What can hang from each mark:
kuge: banibap zosu
tebos: sufu
lerig: dovu
geri: dovu
dovu: duden geri
vufi: mafi
banibap: sufu
duden: dovu kuge
mafi: sufu vufi
sufu: banibap mafi metu tebos

Every row comes from one small tree of marks. The marks that hang from a mark follow it in brackets, in alphabetical order. Every link used is in the known rows. Which tree was each row made from?
Known rows:
banibap[sufu[mafi metu tebos]]: -.03  -.04  -.16  -.30  -.20  .11  -.03  .10  -.06  -.25  -.46  .11  .05  .11  -.28  -.25  .03  -.08  .21  -.04  .12  .14  -.19  -.35  .20  .33  .06  .23  .04  -.17  -.15  .05  -.12  -.12  .00  -.27  .27  .09  -.27  .07  .14
tebos[sufu[banibap mafi]]: .07  -.02  -.20  -.14  -.02  .01  .00  -.18  .00  -.18  -.33  -.06  -.07  -.10  -.12  -.12  .03  .16  .09  -.12  .12  .19  -.15  -.21  -.01  .01  .03  .13  -.03  -.22  -.07  -.18  .00  .04  .08  -.18  .25  -.04  -.19  .02  .02
geri[dovu[duden]]: -.11  -.23  -.20  -.13  .22  .00  -.34  -.07  -.18  .16  .18  .11  .17  -.18  -.31  .06  -.01  .12  -.01  -.05  -.58  .02  .15  -.02  -.08  -.29  .14  .19  .23  -.09  .10  .04  -.16  .06  -.13  -.18  .19  .10  .08  -.04  -.20
tebos[sufu[banibap mafi[vufi] metu]]: .14  -.09  -.11  -.19  -.16  .22  .06  -.07  -.03  -.35  -.34  -.04  -.07  -.02  -.06  -.05  -.06  .04  .14  -.17  .26  .17  -.13  -.16  .11  .14  .01  .16  -.04  -.25  -.05  -.12  .06  .00  .13  -.13  .22  .00  -.12  .15  .10
geri[dovu]: -.12  -.22  -.22  -.14  .22  -.06  -.19  -.19  -.18  .20  .11  .12  .15  -.15  -.28  .07  .03  .11  -.05  -.01  -.48  .20  .15  .01  -.06  -.19  .15  .20  .12  -.08  .07  -.09  -.22  .21  -.12  -.10  .07  .04  -.06  -.13  -.16
sufu[mafi metu tebos]: .16  .04  -.18  -.37  -.23  .18  .15  .05  -.16  -.21  -.43  .13  .27  .08  -.18  -.24  -.02  .14  .26  -.19  .08  .21  -.14  -.27  .18  .22  .00  .10  -.03  -.22  -.18  -.12  -.18  -.21  .08  -.23  .29  .01  -.17  .06  .09
vufi[mafi[sufu[banibap metu]]]: -.09  -.08  -.23  .17  -.22  .23  -.14  -.08  -.32  -.15  -.20  .03  -.06  .01  -.04  -.08  .06  .12  .31  -.08  .08  .07  -.01  .00  -.09  .21  .23  .05  -.01  -.21  .02  -.02  .03  .03  -.08  -.12  .24  -.07  -.06  -.06  -.01
kuge[banibap[sufu[metu tebos]] zosu]: -.08  -.09  -.14  .06  -.03  .05  .18  .22  .12  -.21  -.36  .31  -.16  .01  .08  -.14  .12  -.11  .05  -.07  .11  .14  -.18  -.32  .06  .04  -.14  .15  .03  -.20  -.10  .17  -.10  -.11  -.07  -.24  .21  .13  -.19  .01  .16
mafi[sufu]: -.13  -.09  -.12  -.08  -.13  -.03  -.22  -.20  -.20  -.04  -.10  .01  .06  -.02  .05  .10  -.12  .12  .05  .05  -.17  .12  .13  -.03  -.03  -.08  .24  .14  -.01  -.22  .15  .11  -.03  .11  -.14  -.09  .15  -.15  -.13  -.13  -.15
mafi[sufu[tebos] vufi]: -.08  -.01  -.07  -.14  -.35  .06  -.24  -.13  -.24  -.27  -.11  .05  -.27  -.12  .30  .18  -.29  .19  -.09  .01  -.09  .07  .04  .07  .16  .03  .24  .18  .06  -.25  .33  .11  .01  .08  -.18  .02  -.03  -.21  -.13  -.09  .02
lerig[dovu]: -.10  -.02  -.17  -.17  .18  .04  -.34  -.27  -.11  .06  .10  .00  .27  -.18  -.27  .12  .02  .25  -.12  -.12  -.38  .20  .17  -.06  .04  -.21  .26  .12  .03  -.17  -.02  -.10  -.20  .30  -.07  -.05  .11  -.06  -.02  -.02  .05
lerig[dovu[geri]]: -.09  -.02  -.08  -.26  .33  .06  -.44  -.19  -.11  .08  .22  .00  .38  -.19  -.27  .00  .03  .31  -.16  -.23  -.45  .05  .16  .02  -.05  -.17  .16  .04  .01  -.09  .02  .04  -.15  .25  -.19  -.02  .17  -.11  -.01  -.02  -.07
mafi[sufu vufi]: -.14  -.17  -.05  -.06  -.25  .04  -.30  -.23  -.19  -.17  .09  -.05  -.17  -.08  .18  .22  -.23  .10  -.04  .06  -.17  .08  .19  .17  .08  -.05  .27  .18  .00  -.28  .32  .16  .07  .17  -.15  -.02  .03  -.17  -.09  -.09  -.08
geri[dovu[duden[kuge[banibap]]]]: -.04  -.25  -.09  -.01  .10  -.07  -.17  .10  -.13  .09  .30  .14  .06  -.02  -.13  .06  -.05  .16  -.10  -.06  -.53  -.09  .12  -.01  -.18  -.44  .04  .08  .22  -.23  .09  .02  -.10  .02  -.12  -.24  .16  -.01  .06  .07  -.17
sufu[banibap tebos]: .06  .16  -.28  -.13  -.09  .07  -.06  -.07  -.20  -.10  -.27  .10  -.12  -.16  .14  -.08  -.06  .41  .08  -.18  .02  .19  -.08  -.28  .00  .04  .03  .11  .02  -.04  .14  -.14  -.17  .02  -.17  -.07  .07  -.15  -.14  -.21  .01
tebos[sufu]: -.09  -.06  -.17  -.12  .12  -.20  -.32  -.26  -.02  .05  -.22  .09  .04  -.12  -.11  .06  .05  .03  -.08  -.02  -.14  .29  .00  -.19  .08  -.17  .14  .15  .08  -.19  -.03  -.07  -.06  .13  -.03  -.10  .15  .03  -.08  .00  -.05
mafi[sufu[metu tebos] vufi]: .00  .00  -.03  -.23  -.43  .20  -.15  .00  -.29  -.32  -.26  .12  -.11  -.02  .24  .16  -.26  .09  .05  -.05  .05  .09  .00  -.02  .19  .14  .20  .18  .04  -.23  .19  .12  .00  -.01  -.12  .00  .03  -.12  -.11  .02  .06
sufu[banibap mafi[vufi] metu tebos]: .24  .04  -.16  -.28  -.38  .40  .22  .09  -.20  -.43  -.34  .02  -.08  -.03  .10  -.17  -.15  .27  .22  -.26  .25  .13  -.17  -.16  .15  .29  -.04  .12  -.08  -.17  .06  -.14  -.07  -.15  .05  -.13  .15  -.08  -.14  .02  .17
duden[dovu kuge[banibap[sufu[metu tebos]] zosu]]: -.04  -.05  -.07  .12  -.13  -.07  .23  .28  .06  -.31  -.10  .17  .04  .23  .08  -.15  -.02  -.16  .05  -.02  -.07  -.10  -.17  -.31  -.10  -.20  -.05  .05  .12  -.33  -.03  .19  -.12  -.07  -.09  -.27  .10  -.02  -.14  .23  .11
lerig[dovu[duden[kuge[zosu]] geri]]: -.15  .02  -.03  -.17  .23  .10  -.52  -.07  -.12  -.15  .43  .09  .41  -.06  -.07  -.12  -.06  .31  -.16  -.25  -.61  -.22  .14  .08  -.18  -.38  .06  -.01  .17  -.24  .03  .25  -.04  .10  -.23  -.17  .31  -.08  .15  .24  -.02
tebos[sufu[banibap mafi[vufi]]]: .05  -.09  -.14  -.12  -.14  .09  -.05  -.19  .03  -.30  -.20  -.09  -.23  -.13  .03  -.02  -.06  .14  -.01  -.12  .12  .15  -.09  -.06  .08  .03  .06  .17  -.03  -.26  .09  -.15  .07  .08  .07  -.11  .15  -.07  -.15  .04  .07
lerig[dovu[duden[kuge[banibap]] geri]]: -.04  -.04  .04  -.12  .22  .03  -.44  .09  -.07  -.05  .44  .03  .27  -.07  -.12  -.01  -.06  .35  -.21  -.26  -.49  -.23  .13  -.02  -.18  -.43  .04  -.07  .10  -.23  .03  .14  -.01  .04  -.21  -.17  .28  -.14  .11  .18  -.07
vufi[mafi[sufu[banibap tebos]]]: -.08  .06  -.28  .21  -.24  .15  -.18  -.10  -.31  -.19  -.22  .06  -.25  -.13  .12  -.08  -.01  .31  .14  -.09  .01  .05  -.10  .02  -.04  .15  .25  .07  .06  -.19  .12  -.06  -.01  .01  -.15  -.06  .13  -.18  -.15  -.16  .01

Write each row's tree:
-.12  -.10  -.14  -.17  -.24  .06  -.19  -.04  .01  -.31  -.17  .00  -.30  -.05  -.10  -.12  -.07  -.02  -.02  .03  -.03  .11  -.11  -.08  .26  .20  .14  .26  .06  -.25  .14  .07  .00  .01  -.07  -.19  .12  .00  -.28  .01  .13 -> banibap[sufu[mafi[vufi] tebos]]
-.21  -.29  -.09  .09  .14  -.03  -.15  .14  .01  -.07  .25  .21  -.08  .01  -.10  -.05  .01  -.03  -.12  .03  -.48  -.16  .05  -.03  -.20  -.35  .00  .17  .26  -.23  .06  .20  -.05  .06  -.15  -.30  .19  .08  -.01  .12  -.05 -> geri[dovu[duden[kuge[banibap[sufu] zosu]]]]
-.02  .06  -.23  .10  -.29  .24  -.09  .01  -.36  -.23  -.36  .11  -.12  -.03  .06  -.11  .02  .21  .28  -.14  .17  .06  -.14  -.09  -.02  .28  .19  .07  .04  -.19  .01  -.08  -.03  -.06  -.09  -.08  .17  -.10  -.11  -.07  .07 -> vufi[mafi[sufu[banibap metu tebos]]]
-.15  -.13  .04  -.05  .04  .03  -.21  .31  .06  -.21  .20  .19  .14  .15  .04  -.28  .00  -.02  .06  -.16  -.26  -.29  -.01  -.13  -.19  -.22  -.16  -.03  .13  -.24  -.02  .47  .09  -.24  -.25  -.34  .42  .06  .07  .26  -.08 -> dovu[duden[kuge[banibap[sufu[metu]] zosu]] geri]
-.06  -.08  .00  -.09  .08  -.10  -.33  .17  -.06  -.01  .39  .06  .13  .01  .03  -.16  -.08  .26  -.05  -.19  -.40  -.23  .10  -.03  -.20  -.42  -.07  -.12  .08  -.24  .13  .26  .06  -.19  -.27  -.26  .33  -.12  .11  .12  -.22 -> dovu[duden[kuge[banibap]] geri]
-.12  .00  -.18  -.21  -.13  .04  -.25  .08  -.10  -.09  -.41  .20  .03  .03  -.17  -.11  .02  -.05  .11  .00  .03  .19  -.10  -.41  .18  .22  .10  .25  .12  -.08  -.05  .10  -.15  .00  -.14  -.17  .13  .10  -.19  .01  .10 -> banibap[sufu[metu tebos]]
.15  -.13  -.14  -.19  -.26  .35  .18  -.04  -.14  -.33  -.11  -.12  .01  .01  -.03  -.11  -.07  .20  .27  -.19  .15  .13  .01  -.06  .08  .21  -.01  .10  -.15  -.21  .06  -.09  .01  -.07  .08  -.18  .23  -.03  -.08  .03  .07 -> sufu[banibap mafi[vufi] metu]
-.05  -.11  -.07  .04  -.08  -.11  -.21  .08  -.07  -.03  .26  .07  -.01  .04  .05  -.02  -.09  .21  .00  -.06  -.31  -.07  .10  -.15  -.10  -.43  .02  -.02  .09  -.31  .09  .11  .00  -.12  -.11  -.30  .25  -.07  .09  .10  -.12 -> dovu[duden[kuge[banibap]]]
.06  -.19  -.09  -.26  -.23  .21  .06  -.10  -.09  -.23  -.06  -.06  .13  .06  -.17  -.08  -.07  .04  .21  -.11  -.03  .18  .07  .01  .21  .16  .06  .13  -.10  -.31  .01  -.02  -.01  -.07  .11  -.21  .23  .05  -.08  .10  .05 -> sufu[mafi[vufi] metu]
-.04  -.10  -.09  -.26  -.30  .19  -.12  .08  -.03  -.35  -.32  .07  -.14  .06  -.16  -.15  -.05  -.10  .10  -.02  .11  .11  -.15  -.19  .28  .34  .09  .26  .05  -.23  .01  .07  -.03  -.08  .00  -.21  .15  .08  -.25  .10  .19 -> banibap[sufu[mafi[vufi] metu tebos]]
-.20  -.16  -.08  .14  -.07  -.10  -.16  .12  .09  -.20  .20  .15  -.14  .07  .10  -.13  -.01  .00  .00  .01  -.28  -.13  .02  -.13  -.12  -.34  -.02  .06  .17  -.33  .06  .32  .07  -.09  -.14  -.36  .30  .04  .02  .17  .01 -> dovu[duden[kuge[banibap[sufu] zosu]]]
.15  .15  -.24  -.23  -.15  .23  .07  .08  -.26  -.14  -.45  .16  .08  -.05  .07  -.13  -.03  .31  .23  -.23  .17  .21  -.13  -.42  .04  .17  -.01  .11  .01  -.02  -.02  -.13  -.19  -.07  -.12  -.08  .13  -.05  -.09  -.09  .07 -> sufu[banibap metu tebos]
-.09  -.10  -.11  .10  -.07  -.06  -.06  .04  .00  -.14  .25  .14  .00  .05  .18  -.12  -.04  .16  .02  -.08  -.33  -.08  .08  -.07  -.14  -.45  -.05  -.02  .10  -.36  .06  .19  .04  -.14  -.09  -.32  .29  -.02  .13  .14  -.04 -> dovu[duden[kuge[banibap zosu]]]
.00  -.12  .03  -.01  .11  -.21  -.02  .13  -.04  .00  .37  -.07  .23  .11  -.02  -.09  -.07  .13  -.04  -.12  -.36  -.17  .06  -.07  -.25  -.42  .00  -.14  -.02  -.26  .12  .12  -.07  -.03  -.20  -.18  .13  -.23  -.03  .12  -.23 -> duden[dovu[geri] kuge[banibap]]
.16  -.04  -.16  -.21  -.09  .15  .12  -.04  -.05  -.23  -.48  .02  .10  .02  -.18  -.14  .04  .07  .22  -.20  .26  .20  -.17  -.31  .03  .14  -.03  .12  -.05  -.20  -.20  -.18  -.03  -.04  .14  -.18  .30  .03  -.14  .10  .05 -> tebos[sufu[banibap mafi metu]]
-.11  -.04  -.06  -.08  .09  -.14  -.12  -.08  -.07  -.12  .36  .00  .38  .10  .06  -.23  -.08  .06  .03  -.06  -.49  -.16  .10  .07  -.26  -.37  .03  -.08  .07  -.28  .11  .27  -.08  .05  -.22  -.16  .14  -.14  .01  .19  -.15 -> duden[dovu[geri] kuge[zosu]]
-.09  -.03  .01  -.08  .25  .08  -.31  .08  -.01  -.15  .45  .08  .29  -.09  -.03  -.08  -.02  .31  -.20  -.29  -.53  -.24  .10  .06  -.22  -.45  -.03  -.07  .11  -.28  .03  .23  -.01  .03  -.20  -.18  .32  -.08  .14  .23  -.03 -> lerig[dovu[duden[kuge[banibap zosu]] geri]]
-.16  -.07  -.26  .25  -.15  .11  -.21  -.20  -.28  -.10  -.05  -.03  -.21  -.08  .02  -.04  .04  .21  .21  -.03  -.04  .06  .03  .09  -.11  .10  .27  .07  .00  -.22  .13  -.01  .04  .10  -.12  -.09  .18  -.14  -.09  -.15  -.07 -> vufi[mafi[sufu[banibap]]]
-.11  -.18  .02  .07  .06  -.12  .17  .20  .18  -.30  .26  -.05  .12  .20  -.06  -.32  .00  -.12  .01  -.05  -.23  -.28  -.10  -.02  -.26  -.25  -.10  -.06  .01  -.37  .02  .32  .02  -.07  -.13  -.34  .30  -.09  -.18  .25  -.07 -> duden[dovu[geri] kuge[banibap[sufu[mafi]] zosu]]
-.08  .00  -.21  .07  -.27  .12  -.20  -.01  -.33  -.16  -.31  .17  -.03  .00  -.06  -.10  .03  .08  .22  -.07  -.01  .11  -.07  -.01  .08  .21  .24  .08  .08  -.25  -.03  .00  -.03  -.08  -.09  -.11  .21  -.03  -.10  .00  .03 -> vufi[mafi[sufu[metu tebos]]]
-.12  -.04  -.05  -.21  .04  -.07  -.54  .01  -.17  -.01  .37  .05  .28  .00  -.02  -.20  -.12  .27  .02  -.14  -.52  -.20  .15  .02  -.16  -.32  .05  -.06  .15  -.18  .15  .28  .03  -.10  -.32  -.22  .31  -.09  .12  .14  -.22 -> dovu[duden[kuge] geri]
.06  .00  -.16  -.23  -.28  .08  -.04  -.11  -.09  -.30  -.09  -.02  -.15  -.10  .02  -.09  -.16  .21  -.01  -.11  -.09  .18  -.06  .04  .24  .07  .07  .14  -.01  -.30  .14  -.09  -.06  -.07  -.01  -.14  .10  -.07  -.17  .00  .10 -> sufu[mafi[vufi] tebos]
-.08  -.05  -.04  -.15  .07  -.18  -.29  -.05  -.14  .00  .37  -.08  .38  .09  -.09  -.15  -.12  .13  .02  -.05  -.47  -.15  .12  -.03  -.22  -.35  .12  -.07  .07  -.20  .14  .16  -.09  .07  -.27  -.14  .10  -.19  .00  .15  -.22 -> duden[dovu[geri] kuge]
.00  -.14  -.08  -.17  -.11  -.03  -.19  -.25  .04  -.20  -.13  -.03  -.13  -.12  -.11  .02  -.04  -.01  -.07  -.04  -.06  .21  -.03  .02  .19  -.05  .13  .17  .00  -.34  .05  -.06  .07  .06  .09  -.15  .18  .03  -.13  .12  .06 -> tebos[sufu[mafi[vufi]]]
.16  -.07  -.21  -.23  -.15  .28  .26  -.01  -.15  -.20  -.28  -.06  .18  .07  -.18  -.23  .02  .21  .38  -.21  .18  .17  -.06  -.23  -.03  .23  -.02  .09  -.14  -.17  -.11  -.14  -.10  -.11  .09  -.24  .31  -.02  -.12  -.01  .00 -> sufu[banibap mafi metu]
.04  -.12  -.11  -.10  -.16  .06  .23  .27  .07  -.20  -.41  .13  -.13  .09  -.19  -.16  .07  -.07  .11  -.10  .22  .11  -.22  -.38  .15  .17  -.06  .14  -.04  -.24  -.13  -.01  -.10  -.19  .03  -.29  .29  .07  -.28  .04  .11 -> kuge[banibap[sufu[mafi metu tebos]]]
.00  .06  -.10  -.06  -.39  .22  -.12  -.08  -.27  -.34  -.18  .00  -.38  -.16  .42  .15  -.31  .33  -.03  -.07  .09  .04  -.03  .00  .08  .10  .17  .17  .02  -.17  .38  .04  .02  .08  -.20  .06  -.03  -.28  -.16  -.16  .02 -> mafi[sufu[banibap tebos] vufi]
-.16  -.19  -.16  -.06  .10  .01  -.25  -.05  -.16  -.02  .31  .20  .17  -.03  -.08  -.07  -.06  .11  -.03  -.03  -.63  -.08  .13  .08  -.20  -.36  .07  .13  .27  -.22  .06  .14  -.10  .08  -.14  -.23  .17  .06  .09  .13  -.11 -> geri[dovu[duden[kuge[zosu]]]]
-.15  -.32  -.07  .06  .07  .06  -.07  .24  -.03  -.11  .14  .26  .08  .10  -.14  -.05  .01  -.11  .00  -.03  -.37  -.16  .00  -.13  -.17  -.25  -.05  .16  .27  -.22  -.03  .23  -.06  .00  -.10  -.31  .24  .15  .03  .21  -.01 -> geri[dovu[duden[kuge[banibap[sufu[metu]] zosu]]]]
-.17  -.01  -.01  -.02  .02  -.06  -.29  .29  .05  -.25  .17  .23  -.04  .02  .18  -.28  -.06  .11  -.10  -.14  -.31  -.30  -.10  -.09  -.16  -.26  -.14  .00  .19  -.23  .10  .43  .06  -.24  -.32  -.29  .33  -.03  -.02  .17  -.04 -> dovu[duden[kuge[banibap[sufu[tebos]] zosu]] geri]
.15  -.03  -.11  -.33  -.33  .26  .06  .03  -.15  -.34  -.28  .06  .04  .02  -.04  -.12  -.11  .10  .14  -.17  .06  .18  -.08  -.08  .29  .22  .04  .14  -.03  -.27  .00  -.07  -.09  -.19  .07  -.16  .18  .01  -.12  .10  .13 -> sufu[mafi[vufi] metu tebos]
-.16  -.18  -.11  .07  .05  -.01  -.12  .25  -.03  -.15  .10  .30  -.12  -.02  .01  -.06  -.04  .03  -.15  -.03  -.42  -.16  -.09  -.11  -.15  -.29  -.03  .18  .33  -.20  .06  .18  -.09  .00  -.18  -.27  .17  .07  -.06  .12  .01 -> geri[dovu[duden[kuge[banibap[sufu[tebos]] zosu]]]]
-.07  -.19  .05  .00  .04  -.18  .00  .23  .11  -.17  .27  -.13  .11  .20  -.20  -.23  -.03  -.07  .02  -.05  -.21  -.27  -.06  -.10  -.21  -.22  .00  -.06  .00  -.31  .07  .21  .02  -.06  -.15  -.31  .25  -.17  -.19  .19  -.14 -> duden[dovu[geri] kuge[banibap[sufu[mafi]]]]
-.09  -.15  -.11  .08  -.16  .07  .23  .10  .22  -.41  -.15  .10  -.45  -.06  .13  -.14  .02  -.06  -.08  -.06  .06  .06  -.18  -.02  .14  .06  -.12  .16  -.02  -.35  .08  .15  .03  -.11  .00  -.27  .21  .06  -.27  .02  .19 -> kuge[banibap[sufu[mafi[vufi] tebos]] zosu]
.09  .11  -.15  -.19  -.32  .28  .05  .09  -.34  -.27  -.51  .11  .01  .02  .19  .00  -.16  .25  .23  -.15  .22  .09  -.11  -.29  -.03  .20  .08  .14  .03  -.08  .07  -.01  -.10  -.03  -.15  -.03  .12  -.19  -.16  -.11  .01 -> mafi[sufu[banibap metu tebos]]
